Every row comes from one small tree of marks. Brackets hold a mark, then the marks that hang from it, in the order of their numbers. Every link used is in the known rows. Which tree was each row made from?
In the rows, 128 means zero.
Known rows:
[k_271 [k_452 k_979] [k_974 k_536 k_599]]: [136 113 161 148 106 104 156 112 138  73  94 135 123 160 129 105]
[k_355 [k_599 [k_974 k_155 [k_271 k_452] k_536]]]: [ 81 117 158 143  97  45 133 112 146  96 126  97  70 200 151 117]
[k_536 [k_974 k_155 [k_271 [k_452 k_979]] [k_599 k_355]]]: [149 118 191 117  85  31 134  94 110 133 124 111  71 164  92 113]
[k_355 [k_599 [k_974 [k_271 [k_452 k_979]] k_536]]]: [115 121 161 130  85 102 147 116 155  89 111 112 113 171 141 111]
[k_536 [k_974 k_155 k_271]]: [102 123 144 121 102  42 125 111 102 155 137 112  65 153 120 129]
[k_536 k_974]: [131 122  97 132 108 106 121 137 106 123 122 132  94 125 122 133]
[k_355 [k_599 [k_974 k_536]]]: [ 90 122 107 147  98  92 148 124 150  84 118 115 104 145 140 131]
[k_536 [k_974 k_155 [k_599 k_355]]]: [122 119 135 134  96  22 135 103 104 127 133 114  62 139  91 134]
[k_599 k_355 k_974]: [144 120  97 131  94 129 114 136 128 113 140 100  92 125  93 127]
[k_155 [k_974 [k_271 k_452] k_599]]: [136 125 171 134 114  96 146 129 124 128  94 106  76 190 132 108]
[k_974 k_155 [k_271 k_452] k_536 [k_599 k_355]]: [110 126 209 125  84  23 152  93 139 124 147  73  86 185 121 107]
[k_452 k_979]: [140 128 149 120 122 138 136 117 133 130 123 142 148 115 118 127]
[k_355 [k_599 [k_974 k_155 [k_271 [k_452 k_979]] k_536]]]: [ 93 117 177 134  91  54 143 102 151  98 122 110  90 187 141 116]
[k_155 k_974]: [135 128 117 139 114 126 132 141 123 123 115 121  84 144 132 126]
[k_271 [k_452 k_979] [k_974 k_155 k_536 k_599]]: [114 110 176 153 112  57 150  98 133  81 106 132 101 176 128 110]
[k_452 [k_271 [k_974 k_536 k_599]] k_979]: [136 129 187 122  86  97 186  93 128 112  97 133 127 141 107 107]
[k_355 [k_599 k_974]]: [113 120  98 143 125 113 130 128 136  96 105 135 102 140 128 134]

Which tree is each row?
[139 112 180 147  90  51 146  92 134  75 122 114  89 165 109 105]
[k_271 [k_452 k_979] [k_974 k_155 k_536 [k_599 k_355]]]
[174 127 193 121  85  98 151 113 130 124 106 102  83 166 102 102]
[k_155 [k_974 [k_271 [k_452 k_979]] [k_599 k_355]]]
[122 113 165 125 110  96 112 119 129 134 127 113  91 177 114 118]
[k_599 [k_974 k_155 [k_271 [k_452 k_979]]]]
[ 66 131 204 124 101  13 175  84 138 150 136  90 104 171 127 121]
[k_974 k_155 k_271 k_536 k_599]
[146 121 160 119  55 118 131 124 147 107 144  77 101 156 106 105]
[k_599 k_355 [k_974 [k_271 [k_452 k_979]] k_536]]
[138 125 128 115  83 112 123 124 128 136 142  81  87 136  91 118]
[k_599 k_355 [k_974 k_271]]
[102 126 183 135  97  39 173  91 119 119 113 118  84 169 118 113]
[k_452 [k_271 [k_974 k_155 k_536 k_599]]]
[ 67 122 150 129  83  50 142 112 136 139 149  78  78 170 124 126]
[k_599 [k_974 k_155 k_271 k_536]]
[159 127 177 118 113 116 168  97 115 124  86 154 125 134  95 110]
[k_452 [k_271 [k_974 k_599]] k_979]
[101 130 145 146  93  75 175 123 137 113 109 102  88 159 133 124]
[k_155 [k_974 k_536 k_599]]
[138 127 151 114  81  54 150 105 108 142 122  97  79 134  91 119]
[k_536 [k_974 k_271 [k_599 k_355]]]
[161 127 171 123 102 135 131 133 129 128 109 117  92 169 133 106]
[k_155 [k_974 [k_271 [k_452 k_979]]]]
[126 128 200 130  80  84 174 114 143 118 102  99  96 184 135 104]
[k_155 [k_974 [k_271 [k_452 k_979]] k_536 k_599]]
[122 127 230 117  78  33 160  81 144 125 143  86 106 173 111 106]
[k_974 k_155 [k_271 [k_452 k_979]] k_536 [k_599 k_355]]
[126 111 158 150 106  87 126 112 133  80 126 130  97 167 139 109]
[k_271 [k_452 k_979] [k_974 k_155 k_536]]
